Each row comes from the steps of one walk. Every step used is in the known rows, and no mark comes twice. Write the walk behind each row, first mark first.
Known rows
neles > bages > pilu > toded > dekizi: [ 30.2 -11.9 -23.6  -9.0  21.5   8.2  20.2 -11.0   7.4   3.1  19.3   5.8
 -23.6  11.0  -1.0  24.7  -1.6  -0.4   6.9  30.9 -35.5]
pilu > bages > budup > dekizi: [-15.9  -2.4  13.1 -13.2  22.5  -8.6  -7.1 -22.1  25.7 -11.8 -15.8 -19.2
  -4.9  49.7 -10.6   4.2  20.8 -24.5 -10.9   2.3  27.4]
bages > budup > dekizi > neles > pilu: [-13.2 -23.8  38.7   3.6   5.8  -6.0   0.4 -13.2   5.5  -3.1 -19.0   2.3
  23.6   3.0 -33.3 -17.0 -23.5   2.4  18.8 -29.5  60.4]
budup > dekizi > neles: [-27.4  22.9  23.5   6.1  12.4   8.1  -0.6 -14.7   7.3   0.1 -13.2  -2.0
  29.4  -1.6 -20.6 -14.6  19.6 -15.1  -4.5 -27.6  44.0]
mota > toded: [-21.7  14.1  -7.2  -0.3 -31.7   9.6   1.2  12.2  -5.8  15.4  12.4   1.1
 -11.7  12.3  25.0  -9.2  -2.3 -14.1 -15.8  35.2  -7.2]
mota > toded > dekizi: [  8.6  29.9 -33.3  22.5 -24.8  15.1   4.6 -14.6 -11.1  -4.1  16.6  -5.5
 -16.8   5.0  17.3  21.6   2.6  -9.5  -6.5  34.4  -7.1]
budup > dekizi > neles > pilu > toded: [-14.5  -2.3  28.9   7.9  -0.7  -0.7   7.4  -9.9  18.3  26.4   2.7  10.8
  10.6  -3.3 -21.5 -15.4 -18.1   2.1   7.5  -7.5  13.9]
neles > pilu: [-33.8  -4.9  -1.7 -11.5 -15.8  -1.4 -20.8  18.3  -8.6   9.3  24.3  26.9
  -2.7   1.4 -12.6  -4.0 -29.1   6.7   5.0  -0.2  14.3]
budup > dekizi > neles > pilu: [-27.0   7.0  26.9   5.8   0.0   1.8  -2.1 -11.1   7.0   8.9  -3.3  13.8
  25.3  -7.4 -31.4 -11.3 -14.3  13.3  12.8 -27.8  54.9]
pilu > toded > dekizi: [  8.2  20.4 -32.3  13.5   0.8  10.9  -6.7  -7.2  -0.6   0.3  17.5  -4.0
 -28.0   0.2   1.4  22.1   5.7 -22.9 -10.0  23.1 -31.4]
dekizi > bages: [-32.2  11.4  -7.5   0.6 -38.6  -2.4 -32.8  45.5 -20.7  -4.8   5.7  -2.8
  -9.7  -9.3  21.2 -23.3   8.3  -4.9 -22.0  -2.6 -17.3]
bages > budup > dekizi: [-22.2 -13.2  13.8  -0.3   8.1   3.3 -13.2  -9.4   5.2 -11.1  -9.3  -9.0
  -8.0  28.8 -14.8  -7.0   1.5 -30.3  -4.6  -3.5  39.5]
bages > pilu: [-10.9 -19.8   6.0 -33.6  17.4  -0.8  -8.3  10.7 -10.7  -3.6   5.6   9.6
   0.9   9.4  -5.2  -7.0  -0.9  -0.8  -4.5  -9.9   7.8]
bages > pilu > toded > dekizi > neles: [ 38.2  -8.5   3.9   0.6  31.4   4.2  18.3 -18.9  -3.4  -1.8  -8.1 -11.9
   9.0 -23.4  -5.9  10.0   8.1   5.5   5.4 -14.2 -16.2]
bages > pilu > toded: [  0.9 -27.7   8.9 -30.7  18.8  -1.8   5.2  13.5  -0.3  14.0   9.2   3.4
 -15.7  10.0   2.5  -7.6  -3.9 -10.1  -8.9  11.0 -30.2]
mota > toded > dekizi > neles > bages: [ 15.2  32.9 -20.4  27.9 -18.1  17.8  30.2 -15.9   3.1   6.1  -0.6   0.4
  11.2 -11.5  18.3   8.5   9.8   3.2   4.8  32.0  -1.6]
mota > toded > dekizi > neles > pilu > bages: [ 22.8  25.6  -8.9  22.4 -13.6  -1.0  22.7 -28.2  10.0   7.6   3.8  -1.6
  15.2  -3.9   4.2  22.9  -3.8  30.9  11.5   9.5   1.0]
neles > dekizi > bages > pilu > toded: [ 12.6 -19.0 -13.0 -22.0  -6.7 -21.8  -9.6  38.6 -21.6   3.1   7.7   5.5
 -27.3  -9.2  62.0 -10.9   4.9   7.5 -21.1   1.0 -60.8]
neles > dekizi > bages > budup: [-10.1 -11.5 -16.6  -6.6 -20.4 -23.9 -31.7  38.9 -30.3 -21.3 -12.6   0.7
 -14.4  -0.3  58.3 -19.1   5.7 -15.5 -18.6  -7.6 -18.3]
toded > dekizi > neles > pilu: [  2.3  15.8  -7.9  16.5  -2.5   4.1  -4.4 -12.0 -12.5  -7.6   5.2  14.0
  22.2 -29.7 -22.6  13.9 -17.4  20.7  20.0 -27.5  28.3]

Write each row's walk
[ -6.2 -20.7  29.6 -18.8   8.2 -20.6   1.4   5.4  11.3   0.2 -27.0  -0.9
  26.6   3.1 -13.2 -12.3 -10.5   8.6  12.8 -23.2  23.3]  dekizi > neles > pilu > bages > budup
[ 15.2  31.5 -16.5  32.2 -17.6  14.1  17.3 -20.2  -5.7  -0.3  -4.1  -8.9
  13.5 -18.3  12.8   9.5  13.1  -0.8  -2.0  12.1   6.3]  mota > toded > dekizi > neles
[-19.8  11.2  19.1 -19.0   2.2 -14.8  -0.9   4.7  11.1   8.9  -7.5  12.1
  31.0  -2.4 -14.5  -2.2  -1.7  17.2   5.7 -24.1  14.7]  dekizi > neles > pilu > bages
[  2.9 -22.8  14.5  -4.8  -5.6  -1.8  -4.5  17.1   2.6   8.1   8.5 -17.6
 -29.0  10.3   8.0 -16.7   6.5   6.3 -13.8   3.4 -29.9]  budup > dekizi > bages > pilu > toded
[ 23.6  -0.7  -3.1  -3.4  30.0   6.2  20.6 -20.3  -2.9 -13.1 -10.5   5.3
  26.4 -15.9 -10.3  13.0  10.6  17.9  17.7 -15.0  11.1]  toded > dekizi > neles > bages > pilu
[ -9.7 -16.6  11.9  -3.8  -6.1  -2.0 -15.4  13.4  -9.3  -9.4   4.1 -10.3
 -10.2  10.0  -0.6 -15.0   7.4  17.3  -8.7 -17.1   5.6]  budup > dekizi > bages > pilu
[-15.2 -18.8  16.0  -6.6   7.2 -12.8  -5.1 -18.7  24.2  -1.8  -1.8   2.9
  -6.9  46.3 -26.1   8.0 -15.0   0.5   8.2  -1.9  35.8]  neles > pilu > bages > budup > dekizi
[-13.1  -6.9   7.7 -25.3  10.1 -11.8 -10.6   6.2  11.6  -8.7 -19.1 -11.3
  -4.0  32.4   5.6  -0.8  13.1 -26.4 -12.4   5.7   2.4]  pilu > bages > budup
[-12.6  -6.0  23.5  -7.0 -10.6  -4.8   3.4  19.8   4.4  29.6   4.4  15.2
  10.5 -21.4  -8.6 -20.4 -22.4   5.3   6.7  -6.6  -8.7]  dekizi > neles > pilu > toded
[  2.9  33.8 -11.6  18.0   9.9   8.4  -4.4 -13.7 -12.2 -15.0  -7.8  -3.7
  22.7 -25.7 -10.3  10.8  16.4  -7.1   1.4 -25.7  21.4]  toded > dekizi > neles
[ 26.2  -6.2  -4.2  16.3   9.2   4.9  22.7  -9.0  12.6  -0.6 -21.7  -8.3
   0.4  -9.9   3.3   2.1   6.0 -22.0   6.7  17.7 -16.6]  pilu > toded > dekizi > neles > bages > budup
[ -2.8 -27.1   3.0 -31.9  10.3   1.4  16.0  19.1  13.2  22.9  15.4  14.4
 -17.8  17.8   8.7  -7.2  -7.1  -5.9  -1.6  32.3 -36.8]  neles > bages > pilu > toded
[-20.1 -17.2   2.9  -1.7 -29.7  -8.6 -30.1  45.8 -21.5 -12.9 -12.4 -14.5
 -14.2  -0.4  20.8 -31.0  -1.7 -13.6 -16.5  -2.1 -10.4]  dekizi > bages > budup
[-22.0 -12.7   8.1  -2.2   8.2   5.0   0.7  -8.0  19.0  -3.4  -5.8   1.6
  -4.2  40.2  -9.7  -6.5   1.5 -27.3  -0.2  19.3  33.7]  neles > bages > budup > dekizi
[  6.1 -18.2  29.7 -11.8  28.6   5.2  34.7 -15.4  28.8  20.9  -9.1   3.1
  11.9  11.2 -13.0 -14.2  11.0   1.0   6.2   2.5  -0.7]  budup > dekizi > neles > bages > pilu > toded
[ -0.8  29.4 -34.2  24.3 -30.0   6.5 -28.1  17.2 -25.2 -21.8  12.0 -10.8
 -17.2 -16.4  14.0  10.4  10.4   4.1 -11.6  -0.1 -17.1]  toded > dekizi > bages
[ 10.6   4.0 -24.6  12.5  -9.7   5.1  -5.3  -6.1  -3.3   9.4  32.4  16.3
 -25.4  -3.2 -10.3  24.3 -28.4   2.1  10.7  20.2 -20.1]  neles > pilu > toded > dekizi
[ 15.1  23.4 -11.1  18.7   8.8   8.4   6.8 -11.4  -0.2   1.6  -3.8  -8.1
   7.7 -24.7  -0.8  10.7  14.9 -14.9  -2.9  -3.9 -17.0]  pilu > toded > dekizi > neles
[ 23.1  -5.5 -24.1   3.1  -5.8   1.4 -16.7  12.7 -28.7 -26.8  10.5 -10.9
 -12.0 -13.3   8.9   8.6   4.9  23.7  -0.8 -14.3 -14.3]  toded > dekizi > bages > pilu
[ 29.3 -11.3 -17.8  -5.6  22.2   6.6   6.1 -14.2  -6.4  -5.1  14.5  -2.9
 -20.8   1.6  -2.7  23.9  -1.1  -4.5  -0.2   9.0 -27.3]  bages > pilu > toded > dekizi
[  4.8 -22.9  24.2 -25.3  21.1  -0.4  27.9  13.0  14.0  23.0  -8.3   8.5
  14.4  -5.6   5.8 -23.7   5.2   0.4   2.7   8.1 -24.5]  dekizi > neles > bages > pilu > toded
[ 10.4  26.7  -5.4   9.1  11.6  -8.6   0.1 -22.9   6.6  -7.7   0.2   5.3
  21.9 -11.4 -21.3  25.2   1.7  25.4  15.3 -24.1  16.2]  toded > dekizi > neles > pilu > bages
[-29.4  24.5  16.3   4.0   9.4   8.2  10.8 -12.7  20.6   7.0 -13.6   7.0
  26.4   7.1 -16.0 -12.6  18.2 -13.1   0.0  -4.1  38.6]  budup > dekizi > neles > bages
[ 33.2  -5.0 -25.5  17.1 -30.2   8.4   3.7   5.4 -25.7 -12.1  11.5 -19.2
 -22.6  -8.8  34.4   2.7   0.7  29.9  -4.7  23.5 -27.3]  mota > toded > dekizi > bages > pilu
[ 24.1  -2.2   4.5   6.4  16.0 -13.8   4.4 -24.9   7.3 -17.8 -19.3  -5.8
  22.4  -5.5 -18.7  21.4  -6.8  16.6  20.3 -23.5  23.6]  toded > dekizi > neles > pilu > bages > budup
[ 13.7   3.3 -26.9  27.5 -42.9  -1.1 -19.3  25.5 -15.2   3.9  30.9   1.6
 -35.1 -21.1  10.8   9.1 -21.2  19.5   1.4  18.5 -46.0]  neles > pilu > toded > dekizi > bages
